Each row was made from one walk, in order. Every step used is in the known rows, and no mark comes twice. Write each row's walk.
Known rows
S K G: -226  -54  -41  -82  532 -235  455  177  150 -418   63  500  -98 -207  -32 -257 -457  -96
Q Y V G: -330  -89  276 -392  123 -298  417    7 -252 -450  -54  229  166  -60 -231 -126 -727  113
V Y: -191  -83 -250  -98  530 -289  355  142 -573 -311  183   36  148 -180 -492 -198 -645  -52
S K G Q: -197   39    0   45  607 -215  228   90 -186 -358 -104  136   62 -138   88 -113 -521 -286
G Q Y V: -250  100  197  -55  129 -156  153  180 -541 -265 -183   10  258  -74 -320 -111 -842 -177
V G: -178  -98  -16 -270  249 -402  307  -72 -100 -396   80  122  227 -146 -122  -27 -548   -7
K V Y: -328 -304 -368 -272  360 -276  579  146 -473 -402  293  247   53 -284 -379 -242 -405  -63
V H:  -47    9 -159 -139  355 -255  250  102 -647 -360   95  -86  317 -163 -348 -202 -438  -83
K Q: -324  -18  -17  174  357 -132  271  141 -122 -251  348  313  272 -208 -247   65 -583 -474
K G: -144  -16  -94 -218  484 -188  443   28  201 -417  195  198  119 -278 -184 -214 -557 -148
K Y V: -256 -208 -138 -295   23 -381  200  361 -295 -313  431  326   -5 -225 -299 -214 -811   44
Y V K Q: -575 -435   34  -10  295 -136  203  107  132 -450  437  181   52 -115 -327   56 -866 -300
K Y V H: -192 -187 -116 -367  199 -357  221  285 -786 -432  386  101  101 -150 -320 -315 -619   80
Q Y V: -249   29  163 -174   65 -194  312  255 -301 -291  -33  283  151 -131 -454 -196 -815  -35
S K: -200  -24 -120   83  219 -318  278  297 -228 -210  -37  467   22 -153 -179 -130 -499  -89
Q Y V H: -195   42  151 -254  238 -190  304  182 -767 -404  -16   54  251  -78 -464 -296 -601   -4
Q Y: -244  183  114   17  293 -235  414  185 -432 -145  -32  266  235 -171 -347  -94 -451 -186

Write each row's walk
-491  -33  216  -86  302 -327  474   36 -638 -312 -197  356   89  -64  155  -30 -193 -209 -> S K V G Q Y
-447 -409 -251 -145  357 -507  268  234 -266 -283  618  179 -105 -186 -133  -35 -491  -71 -> V K Y
-430  -31  194   -8  720 -190  394  -41 -298 -371  -12  -88  114  -81  -61  -47 -492 -327 -> V K G Q Y
-484 -254  144  -82  277 -250  141  104 -330 -379  -26 -122   77  -14 -301  -27 -849 -126 -> G Q Y V K
-177 -106   74 -264  177 -318   32  -76 -321 -455 -111 -205  294  -47  -89  -10 -860  -53 -> Y V G Q
-355 -203   86 -224  204 -473   96  139 -586 -417   75  159   -9  -24  147  -63 -695  -13 -> S K Y V G Q
-488 -325  111 -199  180 -275  295  157 -110 -395  106  100   -4  -76 -410 -100 -809   10 -> Q Y V K
-340 -259 -214 -129   35 -319  528  281  -86 -313  116  669  -85 -287  -70 -194 -275 -130 -> S K V
-573 -151  438 -123  267 -240  440   97 -284 -453   27  598   18   -3  -84  -55 -596  -85 -> S K Q Y V G
-399 -442  -48 -385  436 -204  388   13  462 -636  294   76  -96 -177 -255 -227 -845   27 -> Y V K G
-424  -10  170 -178  271 -296  474  -78 -592 -343  -95  117  250 -118   49   13 -281 -240 -> K V G Q Y
-315 -318 -148 -441   85 -385  558  -84  -17 -488  201  307  133 -247  -10  -67 -333  -18 -> K V G
-458   -7  299   -3  216  -54  349  234 -267 -303  164  402  186 -140 -394  -68 -761 -280 -> K Q Y V
-276   75  261 -178  372  -98  310   95 -270 -390 -123   70  155 -112 -217 -210 -816 -166 -> K G Q Y V
-405 -340 -304 -180  367 -313  585  255 -512 -390  180  524 -133 -239 -259 -279 -316  -38 -> S K V Y
-338   41  295  -87  375 -145  319  201 -316 -386 -204  313   -6  -54 -101 -238 -728 -137 -> S K G Q Y V
